Every row comes from one small tree of marks. The marks that hang from a mark follow it in brackets, in the order of their numbers. Every link used is in the known rows. Which tree was each row made from?
Known rows
Z_897(Z_29(Z_117(Z_200) Z_644 Z_735)): [ 21.9   7.0   0.8 -17.8 -37.8   5.8 -19.4  -4.8   3.1  39.4  27.1 -10.7
  19.5  -3.1   0.1  -1.1  28.7  14.8  29.8  -8.0  30.0]
Z_897(Z_29(Z_117 Z_644(Z_581(Z_735)))): [  0.0  -4.6 -14.1 -17.0 -15.9 -13.0  -8.9  -8.8  -7.7 -39.1   7.0  -7.2
  18.2 -11.5  -9.9 -20.1 -28.8  45.5   9.1 -12.2 -16.8]
Z_29(Z_117 Z_735): [ 10.8   6.3  -6.9   5.6  -6.3  30.9  14.7  -1.4  -1.9  27.8  28.3 -21.9
 -15.3  -1.9  22.0  12.2  22.3 -20.4  -2.3   5.8  30.4]
Z_581(Z_644 Z_735(Z_29(Z_897))): [-32.9   0.2  12.9   2.3  24.0  12.1  56.4  10.7  20.0 -18.0 -30.7  24.7
 -22.0   1.4  -4.1  -9.6 -32.7 -18.2  19.0  10.6 -27.2]
Z_117(Z_29(Z_644 Z_897) Z_200): [  1.9   1.6  27.6 -12.4  -6.2 -12.4 -23.3   5.1 -11.7  11.7 -23.3   9.4
  32.7   3.4  -2.6  16.8  10.4  -2.7  51.0   4.6  27.9]
Z_117(Z_29(Z_735 Z_897) Z_200): [  2.3   5.4  37.4  -5.6 -19.5  -2.7 -26.0  16.2 -14.4  12.7 -15.5  -4.4
  19.4   7.1 -11.6  13.6  38.4 -28.6  43.1   2.2  38.6]
Z_897(Z_29(Z_117)): [  4.7  -7.0 -12.0   6.1 -17.1 -18.8  23.6   4.8 -25.2 -12.6  -7.3 -12.3
  14.1 -14.5  47.6  -2.0   0.1  -1.8  21.5  -7.8  36.9]
Z_644(Z_29(Z_735 Z_897) Z_581): [  7.2  -3.3  -1.9   9.3  -2.8  -3.6 -37.5  -4.8   2.0 -14.0  14.0   8.5
  -5.8   0.9 -23.1  -0.8  10.6   8.8 -56.5  -5.4 -30.9]
Z_897(Z_29(Z_644(Z_581) Z_735)): [ 29.9  -7.8 -13.2 -20.8  -6.0  -9.5 -41.4 -14.5 -20.8  14.5  33.5  -2.0
  -0.6 -24.1 -39.4   7.1  -9.0  43.8  -6.7  -8.8  -4.0]
Z_644(Z_29(Z_897) Z_581): [ -4.1 -10.8 -11.1  18.2  11.9 -30.1 -19.0  -2.3 -14.5 -41.7 -16.4  14.1
   3.7   1.9  -4.2  -3.3  -8.8   5.6 -51.7  -6.7 -28.5]
Z_735(Z_29(Z_117 Z_644(Z_581) Z_897)): [  5.3   1.9  -2.0   3.3   0.7 -24.2 -27.6  -8.8  43.9  -0.7  34.0  15.4
  -4.7   1.2  22.6  -8.4 -27.9  19.3 -26.1  -2.4 -12.3]
Z_117(Z_29(Z_644) Z_200): [  8.1  -3.5   0.6 -15.9  14.7 -24.3 -17.5   8.3 -31.0  40.2 -21.0   3.3
  20.9   8.6 -27.3  16.6  20.1  -9.3  43.0   1.2  24.9]
Z_644(Z_581): [  2.0 -13.2 -21.9  14.9  33.6 -27.4   2.7  -2.0 -40.4 -17.6 -16.6  -4.9
 -12.2  -3.3 -20.7  11.0 -13.1  -7.0 -31.6  -0.4   3.3]
Z_735(Z_29): [  1.6 -10.4 -24.1  15.3  51.4 -24.7  29.9  10.2 -14.8  22.7 -12.9  -4.6
 -36.5  -4.8  14.3   8.3 -13.1 -26.8 -14.3   1.8  10.3]
Z_581(Z_644): [-10.8  -6.0 -12.0   5.2  29.2   6.9  52.0   0.9 -24.5  10.5 -23.8  20.2
 -16.6  -0.8 -13.6  15.3  -0.4 -26.4   9.8  12.0   3.9]
Z_735(Z_29(Z_644 Z_897)): [  4.3  -1.3  -0.8   2.6  28.4   2.0   6.0  -4.9  21.6  15.8   7.0   7.6
 -21.7 -13.9  25.4  12.8 -30.0   7.3  -4.1   7.5   3.9]
Z_644(Z_29 Z_581): [  1.1 -15.2 -35.1  14.7  32.8 -42.5 -10.6   0.5 -33.6 -11.6 -14.5  10.2
  -9.8   5.6 -30.7  -3.5   1.2  -0.6 -56.7  -9.3 -30.8]
Z_581(Z_644 Z_735(Z_29)): [-26.0  -4.9 -12.6  -0.9  44.9   1.2  66.5  13.0   2.0   8.6 -29.4  17.6
 -35.7   6.2 -26.5  -9.4 -24.5 -24.9  12.5   7.7 -32.6]
Z_581(Z_735(Z_29(Z_644))): [ -4.7  -4.4 -18.7  -7.2  53.0   9.2  31.6   1.4   3.1  15.7  -6.0  -8.9
 -35.0  -8.2 -10.8   0.2 -35.5   6.4  -1.1   4.5 -20.6]
Z_117(Z_29(Z_644(Z_581) Z_735) Z_200): [ 21.2  -0.6   5.7 -25.1   1.6 -27.7 -66.2   1.2 -19.0  48.5  18.3   6.5
  15.6  12.4 -75.9   9.5  30.9   7.9  16.2  -5.7   0.3]

Which tree is each row?
[  0.0  12.3  12.3  11.4 -34.7  10.3 -17.2   4.1  23.3  14.5   6.1  -1.7
  14.4  21.6  16.2  -8.0  45.6 -20.8 -15.6  -4.3   2.2] | Z_644(Z_29(Z_117(Z_200) Z_735 Z_897))
[-10.0   0.5   6.4  -3.9  28.4  21.3  23.1  -1.7  23.5 -11.0  -9.4  -5.8
 -22.7 -12.6  14.3   0.0 -43.4  11.9   7.7   8.1 -17.5] | Z_581(Z_735(Z_29(Z_644 Z_897)))
[ 17.0   7.2  14.6  -8.0  -2.7  56.4  -8.0 -16.4   8.6  18.6  27.5 -10.7
 -11.0 -19.9   7.9  25.7   1.3  16.8  -0.5  13.8  16.7] | Z_29(Z_644 Z_735 Z_897)
[-20.8   1.0   5.9  12.8   1.8 -18.6   4.0   6.7  29.5 -44.5  -0.2  -2.6
  -9.7   7.7  19.8 -26.3 -35.7  -2.7 -15.7  -3.9 -20.3] | Z_644(Z_581(Z_735(Z_29(Z_117 Z_897))))
[ 17.1   1.1  -4.4  -3.9 -30.8   8.2   4.6   2.1 -11.0  10.2  21.5 -14.5
   3.8 -16.8  30.2  -0.2  18.4   2.0  16.4  -6.8  36.6] | Z_897(Z_29(Z_117 Z_735))
[  6.5   8.9  -0.2   7.9  -9.2  13.0   7.1   5.4  -3.5  38.2  11.3 -22.2
  -2.6  16.1   2.5   6.2  42.0 -32.9   5.5   2.0  34.0] | Z_29(Z_117(Z_200) Z_735)
[ 12.1  -4.2 -12.3  -8.3 -23.5 -51.7 -35.9  -6.9 -13.1  -2.4   8.5   6.7
  34.6   5.2 -14.9 -11.6   6.5  26.9   8.0 -16.8   8.0] | Z_897(Z_29(Z_117(Z_200) Z_644(Z_581)))
[-21.1  -0.4  -0.8  12.1 -16.5  -6.3  -4.6  -0.7  13.0 -61.3 -11.0   0.6
  13.1  13.6   7.2 -29.0 -12.7   7.6 -37.3  -8.0 -42.5] | Z_644(Z_29(Z_117 Z_897) Z_581(Z_735))
[  4.2   7.3   8.0   2.4 -17.1  32.8   9.8 -13.3  21.4  -7.6  16.2  -5.7
   9.0 -10.4  52.1  13.9 -10.5  10.7   6.1  11.0  24.4] | Z_29(Z_117 Z_644 Z_897)
[-11.8   6.0  16.9  20.6 -20.4  -1.5  13.6   5.6   1.9 -16.5 -22.3 -11.6
  20.9  13.5  42.9   2.4  18.4 -30.7  13.1   3.7  43.5] | Z_29(Z_117(Z_200) Z_897)
[  6.0   1.3   3.0   9.0  -2.5  25.4  -3.0  -1.6   1.6   4.3   7.8  -1.6
 -11.2  -5.7   9.2   8.2  18.6  -5.4 -29.5   1.9  -9.2] | Z_644(Z_29(Z_735 Z_897))
[ 27.9  -3.7  -8.1 -19.8  -5.0  19.9  -6.9  -9.7 -20.5  25.6  24.2 -10.1
  -5.4 -30.5  -5.3  17.0   0.8  32.4  16.5  -2.6  16.7] | Z_897(Z_29(Z_644 Z_735))
[-20.4   3.1  -8.6  11.5  21.2 -21.5  34.9  19.5   8.6  13.3 -27.3 -16.8
 -13.3  24.9   6.8 -21.4  -0.4 -36.6  11.0  -3.3   1.0] | Z_581(Z_735(Z_29(Z_117(Z_200))))
[  4.9   9.1   5.9   9.6 -30.7  29.5  -6.3  -1.4  26.7   6.3  23.5  -1.8
   0.8   3.2  35.5  -3.5  26.7  -8.7 -25.9  -0.3  -1.3] | Z_644(Z_29(Z_117 Z_735 Z_897))
[-32.4   5.4  -2.9   2.3  15.3 -15.6  53.2  19.6  24.7  21.0 -26.7  16.4
 -10.7  33.8 -20.4 -25.6   2.4 -40.2  25.0   1.8 -19.2] | Z_581(Z_644 Z_735(Z_29(Z_117(Z_200))))
[  7.8  -5.3  15.9 -15.3  -1.8 -22.4 -48.8  -4.7 -10.3 -20.3   4.5  18.1
  23.4  -9.3 -14.5  11.1 -14.1  24.8  14.5   1.3  -1.7] | Z_117(Z_29(Z_644(Z_581) Z_897))
[-19.5  -6.8   3.5  11.5  29.8 -23.5   8.2   7.3   5.6 -46.4 -20.4  -0.5
 -21.3  -0.8  -7.5 -14.8 -46.9  -0.3 -21.5  -2.6 -27.5] | Z_644(Z_581(Z_735(Z_29(Z_897))))
[  5.1   6.9 -13.9   8.2 -13.0  -1.2 -10.0   7.2   2.9  46.9   9.1  -7.5
   1.9  27.0  -7.1  -7.3  55.5 -27.7 -21.8  -6.9  -1.8] | Z_644(Z_29(Z_117(Z_200) Z_735))
[ 27.4   4.3  -6.7 -19.5 -30.9  23.6 -12.3 -11.1   4.1  30.4  45.2 -12.1
   7.0 -21.4  20.4   5.3   9.2  29.4  22.2  -3.6  23.9] | Z_897(Z_29(Z_117 Z_644 Z_735))
[ 13.7   8.5  34.7 -22.0 -20.2  13.6 -41.9   2.3   3.1  36.8   7.3   1.5
  22.1   0.6 -21.1  18.3  31.7  -0.9  46.1   5.1  23.8] | Z_117(Z_29(Z_644 Z_735 Z_897) Z_200)
[ -9.2  -2.3   7.4  -4.0   9.7  18.2  -2.7 -14.2  -3.4 -49.3  -9.9  -7.2
  -0.9  -9.4 -21.2   1.7 -42.1  31.3 -10.6   6.3 -22.8] | Z_29(Z_644(Z_581(Z_735)) Z_897)
[ 10.1  -0.5  -8.1  -8.3 -21.6 -21.4  -2.0  -2.0 -11.1  16.6  -3.0  -2.8
  30.7  -1.4  17.0  -2.8  11.9  12.1  32.1  -9.0  30.2] | Z_897(Z_29(Z_117(Z_200) Z_644))
[-32.6  -0.8   5.7   1.5   6.8  23.3  49.5   2.9   4.3 -35.5 -39.6  27.4
  -0.2   5.7 -13.9 -11.9 -10.6  -6.4   0.9   6.5 -49.4] | Z_581(Z_644(Z_29(Z_897)) Z_735)
[-10.3   5.6  11.2  -4.3 -17.6  23.0  -5.6 -14.8  23.1 -49.3  10.7  -9.5
  11.0  -0.3   6.6 -10.5 -34.3  29.8  -5.9   4.5 -16.6] | Z_29(Z_117 Z_644(Z_581(Z_735)) Z_897)
[ -6.1   3.8   7.0  -1.1 -10.2  33.3  12.8  -2.4  14.7  14.3   2.5  31.5
  -7.1   3.4 -17.9   3.0  22.2  -9.5 -10.9   8.2 -32.2] | Z_581(Z_644(Z_29(Z_735 Z_897)))
[-19.0  -7.6  -5.0  11.6  10.0  -9.0  -1.6   0.9 -10.9 -67.3 -32.3   3.6
   1.0   4.2 -21.0 -15.7 -22.9  10.1 -40.1  -5.9 -47.9] | Z_644(Z_29(Z_897) Z_581(Z_735))
[  4.5  10.9  18.5   9.2 -30.2  43.4   5.2  -3.9  19.0  -2.0  24.5 -17.3
  -4.6  -7.6  46.7  10.0  16.6 -14.2   3.2   8.8  34.4] | Z_29(Z_117 Z_735 Z_897)
